What can hang from each mark
q12: q750
q750: q12 q696
q274: q528 q696
q696: q164 q274 q292 q750
q164: q696
q528: q164 q280
q292: q696
q280: q696

Every row comes from one small tree of marks. The marks that hang from a mark follow it in brackets, in the order of their numbers. Every link used is in the known rows. Which tree was each row made from?
Known rows
q696[q164]: [-0.96  1.47  1.52 -1.46 -2.38  1.34 -0.69  0.08 -1.84 -0.51  0.63  2.38
  0.43  0.25 -0.20 -0.68 -0.83  0.73 -0.55  2.13  1.23 -1.70  1.70 -0.24
  1.66 -0.29]
q696[q164 q274 q292]: [-1.22  1.72  3.30 -3.84 -4.33  3.02 -0.03  2.36 -1.97 -0.82  0.61  4.10
  0.85  2.59 -0.35 -0.49 -1.47  1.01 -0.92  2.64  0.50 -2.75  1.70 -2.26
  2.19 -0.14]
q12[q750[q696[q164 q274[q528[q280]]]]]: [-0.53 -0.69  2.55 -3.43 -2.89  3.20 -1.11  2.76 -1.38 -0.12 -0.28  4.73
 -1.05 -0.26 -1.02  0.15 -3.23  3.86  0.48  3.59  4.36 -1.91  2.99 -0.63
  2.54 -0.27]
q164[q696[q274 q750]]: [-0.19  0.94  2.18 -2.56 -6.80  1.68 -0.54  3.43 -1.27 -0.98  0.63  2.21
  0.32 -1.37 -0.61  0.27 -1.65  1.53 -0.26  2.84 -0.20 -1.78  1.60 -1.32
  2.87 -0.24]
q164[q696[q292 q750]]: [ 0.28  1.25  2.01 -2.17 -6.35  1.71 -0.20  3.64  0.17 -0.93  0.67  2.60
 -0.59 -0.02 -0.47  0.43 -1.61  1.14 -0.32  3.20 -0.49 -2.09  0.83 -1.90
  2.28 -0.01]
q12[q750]: [-0.23  1.01 -0.36 -0.59 -0.85  0.61 -1.09  0.14 -0.51 -0.28  0.34  1.36
  0.69 -0.81 -0.41 -1.03 -1.33  0.89  0.37  1.41  0.80 -1.94  1.85 -0.17
  0.66 -0.08]
q750[q12 q696]: [ 0.72  2.45  1.12 -1.55 -4.00  0.40 -0.55 -0.51  0.70 -0.19  0.88  1.85
  0.61 -0.15 -1.01 -0.51 -3.50  1.53 -0.05  3.36  1.45 -1.02  1.50  0.86
 -0.05 -0.08]
q280[q696[q292 q750]]: [ 0.69  1.22  1.75 -1.86 -4.80  1.59  0.73  3.50 -0.29 -1.39  0.89  2.80
 -0.24  1.09 -1.01 -0.71 -1.39  0.33 -0.81  2.98  0.89 -2.41  1.63 -0.45
  2.88 -0.04]
q696[q164 q274 q750[q12]]: [-0.17  3.09  3.11 -4.01 -5.45  3.09 -0.51  4.63 -2.29 -0.79  0.71  4.59
  1.35  0.51 -1.83 -0.83 -2.37  1.68 -0.67  3.03  2.80 -1.80  2.45 -2.47
  2.46 -0.37]
q280[q696[q164 q750[q12]]]: [ 1.08  2.74  2.03 -2.76 -5.66  2.24  0.23  3.55 -1.15 -0.97  1.00  3.42
 -0.48  0.19 -1.69 -0.96 -2.42  1.35 -0.77  2.79  3.91 -1.35  2.51 -0.54
  3.62 -0.55]
q750[q696]: [-0.10  1.26  0.89 -0.23 -3.64  0.02 -0.43 -0.94  0.32 -0.41  0.58  1.21
  0.68 -0.41 -0.25 -0.08 -2.24  1.25 -0.04  3.07  0.47 -1.37  1.42  1.04
  0.54 -0.11]
q274[q528 q696[q750]]: [-1.24  0.81  1.65 -0.55 -4.59  2.16 -0.23  3.33 -1.90 -0.11  0.54  2.50
 -2.22 -1.06 -0.69 -1.09 -1.06  0.64  0.44  2.83 -0.16 -2.04  1.23 -0.24
  1.79  0.10]
q280[q696[q164 q274 q292]]: [-0.40  1.40  3.13 -4.01 -5.12  3.17  0.92  2.42 -1.61 -1.25  0.86  3.63
 -0.40  2.80 -0.39 -0.62 -1.91  0.97 -1.15  2.54  1.57 -2.64  2.20 -1.04
  3.78 -0.45]
q696[q274]: [-0.98  0.82  1.65 -1.96 -3.00  1.07 -0.56  0.46 -1.97 -0.70  0.66  1.97
  1.29  0.10 -0.32 -1.06 -1.31  0.25 -0.60  2.13 -0.50 -2.16  1.64 -0.12
  0.83 -0.06]
q164[q696[q274[q528] q292 q750[q12]]]: [ 0.46  2.03  4.07 -4.40 -7.61  3.75 -0.38  5.78 -1.14 -0.46  0.89  4.12
 -1.60  0.91 -1.08 -0.09 -3.67  1.89  0.34  3.72  0.44 -2.18  1.13 -2.64
  2.27  0.05]
q696[q164 q274[q528[q280]] q292 q750]: [-1.01 -0.48  4.78 -5.17 -4.37  4.20 -0.51  7.07 -3.01 -0.89  0.26  6.40
 -1.00  1.74 -1.50 -0.22 -1.69  2.02 -0.94  4.18  2.49 -2.83  2.19 -2.69
  3.17  0.06]
q280[q696]: [ 0.15  0.40  0.49 -0.89 -2.71  0.19  0.22 -0.91 -0.81 -0.95  0.99  0.89
 -0.51 -0.21 -0.29 -1.11 -1.41 -0.04 -0.46  1.86  0.77 -1.69  1.73  1.81
  1.96 -0.18]
q750[q12 q696[q274[q528[q280]]]]: [ 0.40 -0.06  3.07 -3.96 -3.80  1.97 -1.01  2.27 -1.12 -0.13  0.54  3.96
 -1.03  0.05 -1.54 -0.41 -4.50  2.50 -0.18  4.18  2.52 -1.51  2.18  0.79
  0.50  0.05]
q696[q274[q528[q164]] q292]: [-0.67 -0.23  3.10 -3.47 -3.35  3.07 -0.63  2.58 -2.93 -0.59  0.56  3.99
 -0.67  1.17 -0.48 -0.68 -2.44  0.97 -0.19  2.99  0.24 -2.70  1.22 -1.75
  1.39  0.20]
q292[q696[q164 q750]]: [-1.00  1.37  1.48 -2.20 -3.39  1.00 -0.60  2.23 -2.03 -0.77  0.66  2.57
  0.44  0.23 -0.32 -1.30 -1.19  0.20 -1.94  3.66  2.80 -1.69  2.03 -0.58
  2.30  0.12]
q274[q696]: [-1.29  0.81  0.49 -0.86 -3.78  0.91 -0.01 -0.18 -1.17 -0.21  0.69  1.52
 -0.99 -0.52 -0.16 -1.18 -1.18  0.16 -0.34  1.95 -0.88 -1.99  1.28  0.64
  1.00 -0.07]

Which tree is each row?
[-0.38  2.20  2.57 -2.00 -4.65  2.01 -0.07  1.24  0.42 -0.56  0.51  3.25
  0.09  2.22 -0.28  0.34 -2.38  1.84 -0.35  3.68  1.48 -1.94  1.48 -1.14
  1.80 -0.29]	q750[q696[q164 q292]]
[-0.68  1.48  1.60 -1.70 -5.74  2.23  0.44  4.64 -0.56 -0.66  0.65  3.16
 -0.76  0.57 -0.92 -0.71 -1.01  0.54 -0.48  3.13 -0.70 -2.65  1.14 -1.68
  1.97  0.01]	q274[q696[q292 q750]]
[ 0.91  2.78  1.95 -2.39 -4.67  1.28 -0.12  1.13  1.31 -0.31  0.93  2.84
  0.35  1.64 -0.98 -0.23 -3.86  1.49 -0.21  3.79  0.86 -1.67  1.23 -0.48
  0.00 -0.01]	q750[q12 q696[q292]]
[ 0.02  2.52  1.15 -1.91 -5.94  1.87 -0.04  3.77 -0.66 -0.29  0.89  2.95
 -0.74 -0.86 -1.57 -1.30 -2.12  0.88 -0.36  2.95  0.73 -1.66  1.58 -0.68
  1.31 -0.07]	q274[q696[q750[q12]]]
[ 0.40  2.28  2.10 -2.81 -5.19  1.30 -0.47  0.70 -0.10 -0.37  0.78  2.56
  1.00  0.20 -1.19 -0.44 -3.99  1.91 -0.27  3.43  1.08 -1.45  1.93  0.20
  0.59 -0.19]	q750[q12 q696[q274]]
[ 0.56 -0.17  3.20 -3.56 -5.96  3.68  0.45  5.48 -2.65 -1.26  0.74  4.42
 -1.44  0.75 -1.29 -0.67 -2.59  1.45 -0.35  3.42  1.98 -2.65  1.90 -1.55
  3.96 -0.10]	q280[q696[q274[q528[q164]] q292 q750]]
[-1.47  1.74  3.24 -2.38 -5.96  4.17  0.30  5.87 -1.96 -0.28  0.49  4.63
 -2.71  1.62 -0.63 -0.70 -1.14  1.29  0.03  3.45  1.07 -2.62  1.39 -2.53
  3.12 -0.03]	q274[q528 q696[q164 q292 q750]]
[ 0.48 -2.27  2.65 -5.44 -5.64  2.57 -0.63  4.20 -1.68 -1.02  0.49  4.32
 -0.94 -0.47 -0.69  0.77 -3.29  2.27 -1.36  3.59  0.84 -2.31  1.64 -1.59
  2.80 -0.11]	q528[q164[q696[q274 q292]] q280]
[ 0.76 -2.41  2.07 -2.94 -4.67  2.03 -1.38  4.95 -2.52 -0.62  0.31  3.85
 -2.39 -3.05 -1.17  0.54 -2.54  2.45 -0.19  3.72  2.31 -1.41  1.61 -0.29
  2.85  0.01]	q274[q528[q164[q696[q750]] q280]]
[-0.48  3.13  1.97 -2.76 -6.42  2.97  0.00  4.89 -1.43 -0.21  0.78  4.21
 -1.02 -0.13 -1.57 -1.01 -2.19  1.56 -0.47  2.94  2.54 -1.61  2.14 -1.81
  2.42 -0.34]	q274[q696[q164 q750[q12]]]
[-0.53  1.01  2.28 -2.98 -4.78  2.27  0.36  0.89 -2.16 -1.13  0.82  2.69
 -0.18  0.90 -0.42 -0.83 -1.72  1.15 -0.95  1.96  2.13 -1.98  2.53  0.24
  3.80 -0.60]	q280[q696[q164 q274]]
[-0.49  2.71  3.88 -3.91 -5.16  3.85 -0.70  4.98 -3.12 -0.35  0.67  4.71
 -0.30  0.88 -1.64 -1.10 -2.49  1.72 -0.05  3.20  3.08 -1.88  2.12 -2.15
  2.30 -0.19]	q696[q164 q274[q528] q750[q12]]
[ 1.19  2.91  2.81 -3.67 -6.19  3.20  0.71  4.86 -0.50 -1.12  1.06  4.56
 -0.65  1.95 -1.67 -0.73 -2.66  1.42 -0.91  3.26  3.53 -1.98  2.16 -1.77
  3.64 -0.35]	q280[q696[q164 q292 q750[q12]]]
[ 0.63 -0.23  2.92 -4.07 -4.69  2.78  0.50  5.67 -1.23 -1.46  0.65  4.93
 -1.09  1.24 -1.61 -0.28 -1.60  1.78 -1.61  3.58  3.55 -2.35  2.43 -0.74
  4.32 -0.27]	q528[q280[q696[q164 q292 q750]]]
[ 0.92 -1.30  1.15 -2.20 -3.42  0.70  0.01  3.52 -0.98 -1.38  0.64  2.92
 -0.50 -1.16 -1.60 -0.75 -1.53  0.99 -1.40  2.94  2.41 -1.82  2.39  1.45
  2.99 -0.16]	q528[q280[q696[q750]]]
[ 0.08 -0.89  2.08 -2.56 -3.93  2.43 -0.15  1.30 -3.29 -0.85  0.76  2.60
 -1.71 -0.49 -0.54 -0.99 -2.59  0.97 -0.22  2.28  1.80 -1.92  2.04  0.84
  2.91 -0.14]	q280[q696[q274[q528[q164]]]]
[-1.24  2.09  2.53 -2.63 -6.46  3.43  0.53  5.16 -1.11 -0.62  0.59  4.33
 -1.24  1.27 -0.83 -0.40 -0.94  1.29 -0.59  3.21  0.83 -2.60  1.52 -2.73
  3.12 -0.27]	q274[q696[q164 q292 q750]]
[-1.56 -0.81  3.26 -3.65 -3.53  3.66 -0.08  4.06 -2.28 -0.09  0.44  5.00
 -3.79  1.53 -0.50 -0.63 -1.83  1.62 -0.59  3.39  1.50 -2.64  1.55 -0.86
  2.21  0.11]	q274[q528[q280] q696[q164 q292]]
[ 0.88 -2.18  2.78 -3.92 -5.57  3.02 -0.96  6.38 -1.92 -0.80  0.38  4.94
 -2.58 -1.23 -1.11  0.79 -2.81  2.40 -0.39  4.30  1.88 -2.04  1.23 -1.72
  2.89  0.19]	q274[q528[q164[q696[q292 q750]] q280]]
[ 0.88  1.91  3.68 -4.18 -6.21  3.66  0.46  5.51 -1.38 -0.91  1.10  4.22
 -1.46  1.92 -1.67 -1.28 -3.28  1.06 -0.11  3.42  1.74 -2.56  1.93 -1.12
  2.85  0.02]	q280[q696[q274[q528] q292 q750[q12]]]
[ 1.34  0.88  2.67 -3.79 -6.07  3.26 -0.13  4.83 -2.85 -0.91  0.91  4.00
 -1.36 -0.91 -2.00 -1.16 -3.75  1.78 -0.01  3.27  3.48 -1.75  2.29 -0.52
  3.35 -0.19]	q280[q696[q274[q528[q164]] q750[q12]]]
[-0.57  2.14  2.72 -2.51 -4.44  2.57 -0.09  4.52 -1.24 -0.94  0.55  4.16
  0.60  1.68 -0.92 -0.34 -0.84  0.97 -0.61  3.22  1.32 -2.45  1.56 -2.84
  2.64 -0.10]	q696[q164 q292 q750]
[ 0.12  2.66  1.86 -2.87 -6.53  2.62  0.37  5.07 -0.24 -0.42  0.95  3.95
 -0.99  0.83 -1.61 -1.04 -2.31  0.84 -0.51  3.42  0.27 -2.37  1.24 -1.92
  1.34 -0.01]	q274[q696[q292 q750[q12]]]
[ 0.72 -2.52  0.74 -3.13 -3.75  0.83 -1.19  1.71 -1.77 -0.71  0.47  2.83
 -1.17 -2.77 -0.60  0.54 -2.64  1.95 -1.05  3.03  1.53 -1.25  1.60  0.34
  2.03 -0.16]	q528[q164[q696] q280]
[-1.05  1.85  2.82 -2.79 -5.02  2.56 -0.45  4.24 -2.61 -1.00  0.42  3.79
  1.52  0.26 -1.10 -0.54 -0.82  1.37 -0.85  2.75  1.90 -2.08  2.27 -2.00
  3.01 -0.37]	q696[q164 q274 q750]
[ 0.26  1.74  2.60 -2.71 -5.49  2.72  0.83  4.55 -0.91 -1.38  0.83  3.79
 -0.59  1.67 -1.00 -0.46 -1.31  1.11 -0.84  3.01  2.50 -2.27  2.03 -1.40
  4.20 -0.33]	q280[q696[q164 q292 q750]]
[ 0.35  0.34  2.17 -2.73 -4.30  3.48 -0.72  2.69 -0.69 -0.19  0.06  4.11
 -0.56  0.39 -0.77  0.24 -3.85  3.25  1.00  3.63  2.32 -2.40  1.91 -2.28
  1.78 -0.02]	q12[q750[q696[q274[q528[q164]] q292]]]
